What can hang from each mark
sogif: kizes vibirov
kado: bana kizes vibirov zafego
gaveme: bana zafego
kizes: sogif
bana: gaveme kado
zafego: gaveme
vibirov: kado sogif

Every row comes from one small tree of marks. Brackets hold a mark, then the marks that hang from it, in alphabetical order. Every link used is in the known rows. Which tree was each row made from?
Known rows
(kizes (sogif (vibirov (kado bana zafego)))): [-19   8 -13  -3   6  -9  23  -4 -16   8 -12   3  14  18  14 -37 -30  -7
  38  11  10 -36 -25 -15]
(sogif kizes (vibirov (kado bana zafego))): [-17 -10   6   7   2 -23  14  -8 -13 -17 -17 -31  25  27  36 -12 -25 -21
  44  -1   2 -32 -15  -7]
(sogif (vibirov (kado kizes))): [ -3  -8  -4  -2  -9 -12  11   5  -7  -1 -14 -26  -3  24  10  -6 -21   1
  28   9 -13 -37  -3  -2]
(kado (bana gaveme) kizes (vibirov sogif) zafego): [-20  -3 -30  23  -2 -19 -12  -6  26 -15 -44 -18  40  -3  45 -74 -63 -35
  36  -6   0 -42 -36  -9]
(zafego (gaveme (bana (kado kizes)))): [-12  -8 -29   7  -2  -7 -28  -4  22  15  24 -33  10  45  17 -10 -22   3
  24  -7 -17 -21  -3   4]
(kizes (sogif (vibirov (kado (bana (gaveme zafego)))))): [ -7   9 -13 -14   7  -3  12   5 -10  -6   2   1  15 -10  14 -23 -38  -4
  57   9   9 -27  -5  -8]
(kado kizes (vibirov sogif) zafego): [-10   2 -26  24 -10 -16   7   4   4   4 -52 -18  23  26  30 -75 -40 -16
  10   0   8 -40 -39 -11]
(kado bana (kizes sogif) vibirov): [-42  10 -36   1  -1 -13  -1  -3   9  -4 -25  -4  24   6  41 -63 -38  13
   8   4   6 -35 -42 -10]
(sogif kizes (vibirov (kado bana))): [-31  -3  14  -1   1 -16   3  -6  -7 -23  -3 -22   8  24  30  -1 -18 -14
  46   5  -3 -29  -6   0]
(vibirov (kado bana kizes zafego) sogif): [-23 -22 -30  21   2 -10  -5   2   3   6 -46 -28   2  25  30 -10 -36 -34
  30   0  -7 -66 -38  -5]
(sogif kizes (vibirov (kado (bana gaveme)))): [-19  -1  17  -1   2 -14  -5  -7   5 -26   4 -22  14  10  25  -4 -32 -27
  65   1  -6 -21   6   3]
(zafego gaveme): [-14  -3  -5  -1   6  -7 -17  -4  12  11   9  -7  14   9  -9 -25  -9   0
  22  -8  -2 -10  -1  -7]
(bana kado): [ 17 -13 -14  -3  -2  -8   8  -4  -4  13   6  -3  -7  22   0 -25 -13  -8
  12   7 -10  -1   1   4]
(gaveme bana zafego): [  4   5 -20   2  -2   7  -5  12  -6 -14  14 -24  16   3  29  58   9  21
  -6  -7  10   3   9   4]
(zafego (gaveme (bana (kado (vibirov (sogif kizes)))))): [-39  13 -17  18  -1  -9 -25  -4  17   4  14 -16  11  65  19 -51 -26 -13
  51   0   5 -25  -8   5]
(gaveme (bana (kado (kizes sogif) vibirov)) zafego): [  1   8 -57   1 -11  -5   8  14  -8   2   0 -27  20  35  45 -20 -28  26
   8   5   9 -17 -14   2]
(zafego (gaveme (bana (kado vibirov)))): [-26   1 -33   5  -4 -11 -11  -4  17  13  23 -16  21  45   8 -29 -14  11
  27   1  -1 -15   5   2]
(kizes (sogif (vibirov (kado bana (zafego gaveme))))): [-28   5 -18  -3  11 -14  14  -6  -9  16  -6  -4  23  25   6 -54 -35  -7
  53   5   9 -44 -26 -21]
(vibirov (kado kizes (zafego (gaveme bana))) sogif): [-25 -10 -29  25  -2  -2 -20   6  13  22 -21 -38   4  57  15  -7 -29 -26
  40  -6  -3 -66 -21  -3]
(kado bana kizes vibirov): [-35  -8 -33   5  -5 -22  -3  -4  15 -16 -28 -21  27   0  44 -31 -28  11
  -2  -1  -5 -31 -28  -5]
(gaveme zafego): [ 17  -4 -16  -6   1  -2   7  11 -12  -6  -7 -15  16 -16  14  18  -3  11
   0  -5   9   2   2  -5]
(gaveme (bana kado) zafego): [ 18  -6 -34   0  -3   0   3   9 -10  -4  19 -26   8  22  29  37  -5  15
   6   0   2   4  10   8]
(kizes (sogif (vibirov (kado bana)))): [-30  14  -6  -9   6  -4  16  -1 -14   2  -1  10  -2  17   8 -25 -22   0
  39  16   6 -34 -16  -8]

Which tree is each row?
[ -2   3 -26  -5   7  -1 -21   3  14 -13  -6 -15  27 -29  42 -23 -49  -7
  30 -10  -3 -19 -22  -7] : (kado (bana (gaveme zafego)) (kizes sogif))
[-32  19   5  15  -5  -7  -3   3   2 -13 -24   3   4  27  17 -58 -19 -15
  27   6  18 -21 -19   1] : (kado (vibirov (sogif kizes)))
[-15 -17 -27  19   0  -9 -11   5   8  29 -35 -34   5  43   4 -39 -37 -34
  44  -4  -4 -67 -27  -9] : (vibirov (kado kizes (zafego gaveme)) sogif)
[ 35 -11 -35  -6  -8 -14  14   5   1  -2  -3 -13  27  -6  10 -44 -38  -7
  36   5   3   5  16   2] : (bana (gaveme zafego) (kado vibirov))
[  4  -1 -48   1 -10  -8  13  11  -9  -5   7 -24  20  25  32  10  -7  23
   5   5  11  -2   7   6] : (gaveme (bana (kado vibirov)) zafego)
[  2  -7 -34  13 -13 -22  14   1   2   5 -42 -30  38  15  31 -58 -30   2
  -6  -5   3 -23 -25 -12] : (kado kizes vibirov zafego)
[ -2  13  -6  -3   0  -3  30   3 -22  17 -11   3   6  24  -2 -40 -22  -6
  36  13  12 -28 -16 -14] : (kizes (sogif (vibirov (kado zafego))))
[  3 -32 -35  -4   0  -7 -11   7  11 -10 -14 -41  16 -13  31  28 -33 -13
  32  -6 -14 -38   0   2] : (vibirov (kado (bana (gaveme zafego)) kizes))
[  14   -2  -28    1    1  -22    8   -8   -2   27   -6  -20   27   43
   16 -105  -59  -10   48   -1   -8  -32  -33  -19] : (bana (kado (kizes (sogif vibirov)) (zafego gaveme)))
[-19   2 -21  21   3 -15  -2  -8  18 -14 -32   6  37  -7  27 -67 -47 -35
  39  -1  12 -26 -23  -9] : (kado (bana gaveme) (vibirov sogif) zafego)
[ 11  -4 -49   6 -10 -19  25  -1  -9  26 -29 -15  23  40  24 -99 -48  -5
  14   7   2 -27 -35 -11] : (bana (kado (kizes sogif) vibirov zafego))
[-34   3 -20  16  -2 -12 -24  -4  34 -22 -28  -8  19  -3  37 -57 -53 -25
  37   0  -5 -39 -25  -1] : (kado (bana gaveme) kizes (vibirov sogif))
[ 10  -2 -26  -3  -3  -4   2   0  -2  21  -3  -7  -9  29  14 -59 -36  -5
  15   6 -12 -19 -22  -1] : (bana (kado (kizes sogif)))
[ -8  24   1  -4  -3  -4   3   2  -4   0  -7  -4   3  17  19 -50 -33   6
  20   5  -3 -22 -26  -9] : (kado (kizes (sogif vibirov)))
[ -8   8  -7  -3   6  -5  14  -5  -4   5  -4   4  18   5   9 -42 -41 -20
  56   8   6 -31 -13 -12] : (kizes (sogif (vibirov (kado (bana gaveme) zafego))))
[  8  14  -9   4  -3 -11  13  -1  -9   7 -23 -13  26  19  27 -68 -45  -3
  18  -1   4 -23 -38 -19] : (kado (kizes (sogif vibirov)) zafego)
[-30  11 -11  24   0 -19  -5  -3   8   5 -31 -14  37  39  16 -98 -36 -26
  45  -7  22 -33 -31 -15] : (kado (vibirov (sogif kizes)) (zafego gaveme))
[ 11   7 -14  -5  -4 -10  10  -2  -7  11  -1  -6  -3  33  17 -69 -45  -3
  31  11 -11 -21 -22  -5] : (bana (kado (kizes (sogif vibirov))))
[-14  -2 -29   8   7 -10  -3  -7   3   4 -27 -17  31   2  44 -50 -42  -8
   6 -10  -1 -31 -49 -16] : (kado bana (kizes sogif) zafego)
[ -3   8 -50  13 -11  -8   9   0   0  16  -5 -21  21  52  36 -49 -34   6
   7   5   5 -21 -23   0] : (gaveme (bana (kado (kizes sogif) vibirov zafego)))
[ -8  -7 -27  19  -2 -10 -23  -4  19  12  -3 -46  36  33  29 -11 -23  -1
  10 -20  -6 -25 -18  -9] : (kado kizes (zafego (gaveme bana)))
[  3  -8 -46  17 -15 -15   7  -1   5   7  -8 -36  25  47  39 -23 -25   5
   1   0  -4 -20 -12   3] : (gaveme (bana (kado kizes vibirov zafego)))
[-11 -21 -39  13  -6  -8 -11   3  11  23  -9 -52  20  46  17  15 -16  -7
  21 -11  -9 -46  -7  -3] : (vibirov (kado kizes (zafego (gaveme bana))))
